Known rows, with every way that one mark hangs from another
[D [S Q [T [U F]]]]: [ 21 -33   2  -7   4  24   8  10  15   9  82 -17  34  12 -22 -17   3   1
  12  -8 -32   4   8 -14  36  39 -10  28  24]
[S [Q [P D T]]]: [ 11 -61  13  10 -16  29  39  -2  24  -2  -7 -34  22  12   1  -7 -11  19
  -8 -33  -9 -24 -47 -41  11  29 -28 -31  35]
[U F]: [ -9 -19   6  17  -9   4  15   8   1   4  15  -8 -24  14 -12  -2   5  -6
   8  -3 -34   4   4 -26  10   7  -4  15   8]
[S [Q [U F]]]: [ 12 -57  10  -2   9  19  36  17  -4  -2  28 -16  -2  22 -15   2   7  -8
  14 -22 -55  -1  -8 -21   5  28  -9  18  19]
[P Q [T S]]: [ -7 -29  -2  38 -26  14  30  -7  22  15   3  -6  -9  -7  22 -14 -19  33
  -3  24  26 -15 -40 -35  10  -4  -9  -2  14]
[D [S T] [U F]]: [  9 -18   2   3 -34  19  13   2  21   2  46   5  13   5  -4 -24  -1 -24
  30 -12 -38  -5   4 -20  51  14   7  22   7]
[S [T U]]: [ 20  -8  14  26  -5  -2 -15   7   9   6  38 -16  13  -4 -17   4  -4  13
  13  10 -18  10  -5   8  10  23  -4  20  25]
[Q S]: [ 17 -26  11  32   0  -1  12 -11   5  -5  10 -31   3  16  -4  15   2 -10
  13  11  -9 -11   4 -23   7   0  -5   5  17]
[U [F P] [T S]]: [  2 -30 -20  10 -21  16  23  18  11  13  31   5 -18 -12  -3 -23  -4  19
  16  12 -35   4 -13 -46  10  27 -20  27   9]
[T S]: [  8  -6  -5  34 -11  10   3   6   5  -9  17 -13  -8  -3   4  12  -1  10
  -9  18  -5 -12  -9 -12  12   3   2  18   7]
[P D [Q S [U F]]]: [ -2 -75  14  23  -1   5  61   2  34  25  18 -19 -14  27   8   1 -17   8
  29  -5 -40  -7 -20 -49   6  18 -19   2  30]
[Q [P D [T U]]]: [ 19 -47  11  31 -24   9  26  10  36  19  -1 -26   1   0 -14  -2 -24  21
   3  -8 -14  -6 -53 -34  15  30 -26 -18  30]
[F [S [Q P] [T U]]]: [ 51 -38   5   0  26  17   2   8  15  -4  53 -53  51  10  -4  -3   0  27
  18   0  -8   7 -26  -1  13  36 -16  26  44]
[Q P U]: [ 36 -36   9  14  -8  -3  34  21  -1  -8  -7 -27   3  17 -11  10  -2 -13
  13 -24 -34  -4 -34 -23   3  19  -2  -1  21]
[D U]: [  3 -24   7  21 -26  18  10  -6   9 -18  -8   4   3   5 -15  -2  -2 -20
  19  -3 -29  -6 -13  -8  21  -5  14  10   5]
[Q [P D T] S U]: [ 38 -70  16  38 -25   3  60   7  29  20  -2 -49  10  16   6   5 -25   8
  18 -17 -28 -28 -57 -52  10  35 -38 -28  35]
[F P]: [ -2 -15  -2  -8 -19  14  18   1  10 -15   3 -14  -5  -9 -12   7  16   3
  -3 -15 -19  11 -16 -16   3   2   1   4   8]
[P [D S] [Q [U F]]]: [-17 -55   0   5 -23  25  66  13  42   9  28  -7 -14  20   7 -10 -10 -11
  20 -27 -37  -2 -22 -43  30  15  -1  -5   2]
[P D]: [-17 -22   8  28 -19  21   9   2  23 -12   2 -18 -14   2  -3  13   0   1
  -3 -12 -24  -2 -12 -16  11   3  -2 -16   8]
[T [U [F P S]]]: [  0 -29 -12 -15  -2  18  22   6  24  12  55 -27 -13  -4 -24  -2   7  24
  23   9 -29  39 -17 -17  10  16 -13  41  14]
[T [U [F [P [Q S]]]]]: [  3 -58  -5  -1   8  -3  47 -10  20  31  31 -10   1  14 -21 -10  -4  28
  26  15 -21  16  -7 -42   3  25 -18  30  28]
[Q [U [F P [S T]]]]: [ 13 -33   0 -21  -6  14  35  18  26   6  57 -42  -5  -9   7  -6   6  22
  36 -12 -44  23 -31 -14  11  32 -18  30  21]
[Q P [U F [T S]]]: [ 40 -51 -11  31 -13   0  41  41   1  22  21  -8  -7  14  -2 -15 -25  -1
  24   3 -49  -8 -31 -51   7  44 -24  22  22]

Rows
[-27 -68   3  32 -26  26  42  -4  41  14  -3  32  -9  14   0 -35 -27  -3
  42  -1 -40  -8 -18 -49  23   8  -3   2   7] : [P [D [U F T]] Q]
[ 27 -42  10 -15  -5  27  31  20  10  -2  68 -27  29  16   0 -13   6 -12
  22 -32 -43  -5  -4 -15  31  38 -10  17  16] : [D [S [Q [U F]] T]]
[  5 -38  -1   0  -5   8  40 -18  18   2   0 -13  11   9   0   0   4  15
  17   3   4  -1 -11 -32  -5  -1  -8   4  24] : [F [P [Q S]]]
[ 33 -53  -5  17   6  25  19  17  23  -4  34 -26  24  10 -14  13 -12  34
 -15  -3 -24 -11 -30 -21  12  43 -21  13  34] : [T [S [Q [P D]]] U]
[-15 -51  14  32 -28  14  25   4  34  35  30 -14 -25   2 -18 -15 -21  24
   7   5 -34   5 -31 -37  17  30 -29  -5  16] : [P D [T [U F]]]
[ 32 -69   7  -5   9  33  46  16  30 -18  25 -58  21  16   6  14  -1   6
  15 -29 -32  -3 -46 -20   6  27 -12  -6  33] : [F [S [Q [P D] U]]]
[ 29 -36  -2 -24  12  33   2  -2  25  -7  66 -48  40 -14 -11  -2  14  41
  18   2  -9  22 -24   8   5  31 -16  34  33] : [F P [S Q [T U]]]
[ 41 -23  14  36   7  -9  -5  -2   9  17  45 -35  26   4 -15   5  -4  16
  22  26 -19  -4   3  -2  10  27 -20  24  33] : [Q [S [T U]]]
[  9 -32  -6  19 -38  32  28   5  19   4  26  20   7  13 -15 -34 -11 -41
  43   1 -42  -7   0 -48  40  11   2  18 -11] : [D S [U F T]]
[ 44 -42   1  33 -11   1  36  30  -2   1 -11 -14  14  17  -5  -6 -14 -20
  30 -14 -34 -11 -34 -33  -1  30 -13  -1  17] : [Q P [U T]]
[ 16 -49  16  37   6   4  16 -11  43  25  35 -23  22   6   5   1 -19  36
  24  16  -7  -7 -10 -12  12  20 -19   6  38] : [P D [Q [S [T U]]]]
[ 35 -43  -2 -12 -17  41  33  -2  15 -30  14 -10  49  25 -12  -9   5 -35
  11 -31 -23 -24 -18 -27  33  13   9   4  13] : [D [S [Q P]] U]
[ 15 -56 -10 -23  -6  25  46  22   7   1  47 -19  -4   3  -9   3   6  22
   3 -15 -49   2 -25 -28   5  44 -18  30  23] : [T [S [Q [U [F P]]]]]
[-22 -38   6  21 -40  37  48 -15  52   3   8 -13   0   0  20 -20 -12   5
   7 -10  18 -18 -41 -43  31  -7  -7 -35   2] : [P [D S] Q T]
[  8 -37   5  10   2  11  36  18  13   5  40 -40 -19  13   0   3   4  -5
  26   2 -38  19 -18 -25  15   9  -7  23  11] : [Q [U [F S]]]
[ 17 -64   7   7  -8  42  41  -9  39  -9  13 -57  26   3  14  -5  -5  28
   4 -19   2 -17 -56 -35  13  21 -24 -23  36] : [F [S [Q [P D T]]]]
[ 54 -46  10  23   2  -8  43  15   3   2   0 -41  17  26  -9  17  -7 -13
  22  -7 -32 -18 -26 -35   3  26 -16   4  31] : [Q P S U]
[ 17 -75   5  38   1  -3  57   9  13  38  16   0   5  30   1 -22 -22  -6
  52  13 -32  -6 -11 -55  -5  19 -16  13  20] : [P [Q S [U F T]]]
[-33 -39   0  -8 -18  24  44  -8  40  -8  -8  -3 -13  -7   5   1   0  23
   2 -20  -6   7 -31 -25   2   2  -1 -13  13] : [F [P D Q]]
[ 24 -31   0  23  10  23   0  12   6  -2  46 -17  15   2 -19   9  -6  22
 -13  20 -15 -11  -9  -8   8  22  -7  33  20] : [T [S Q] U]
[ 12 -35   3  35 -38  17  34   8  32   7   3 -27  -3  -7  12  -5 -24  32
  -9  -4  -1 -23 -54 -40  17  26 -27 -20  25] : [Q [P D [T S]]]
[ 30 -30  17   8  12  17  -7   4   3   3  44 -24  37   5 -16  -1   1  18
   4  -1 -17  -1  -2  10  11  31  -9  18  32] : [S Q [T U]]
[ -7 -43   7  42 -36  31  17  -1  30 -10  -6  10   5  -1  -4 -14 -16 -17
  30   2 -40 -13 -18 -28  17   8   1  -9   2] : [P [D [U T]]]
[ 20 -48  17  -4   6  12  25  19   3   7  45 -25  14  15  -4  -4   2   1
  17 -27 -50   0  -9  -7  10  37 -17  16  29] : [S [Q [U F]] T]
[ -6 -21  -2   1 -35  26  26   2  17  -5  31   9   1  16 -14 -17   1 -39
  22 -11 -37  -2   3 -34  46   1  12  19  -6] : [D S [U F]]
[-27 -43  -7   8 -40  27  49 -11  49   9   4  -9 -17 -23  20 -13 -17  53
  -5   2  14  -8 -58 -38   7  10 -20 -14  18] : [F [P D Q [T S]]]
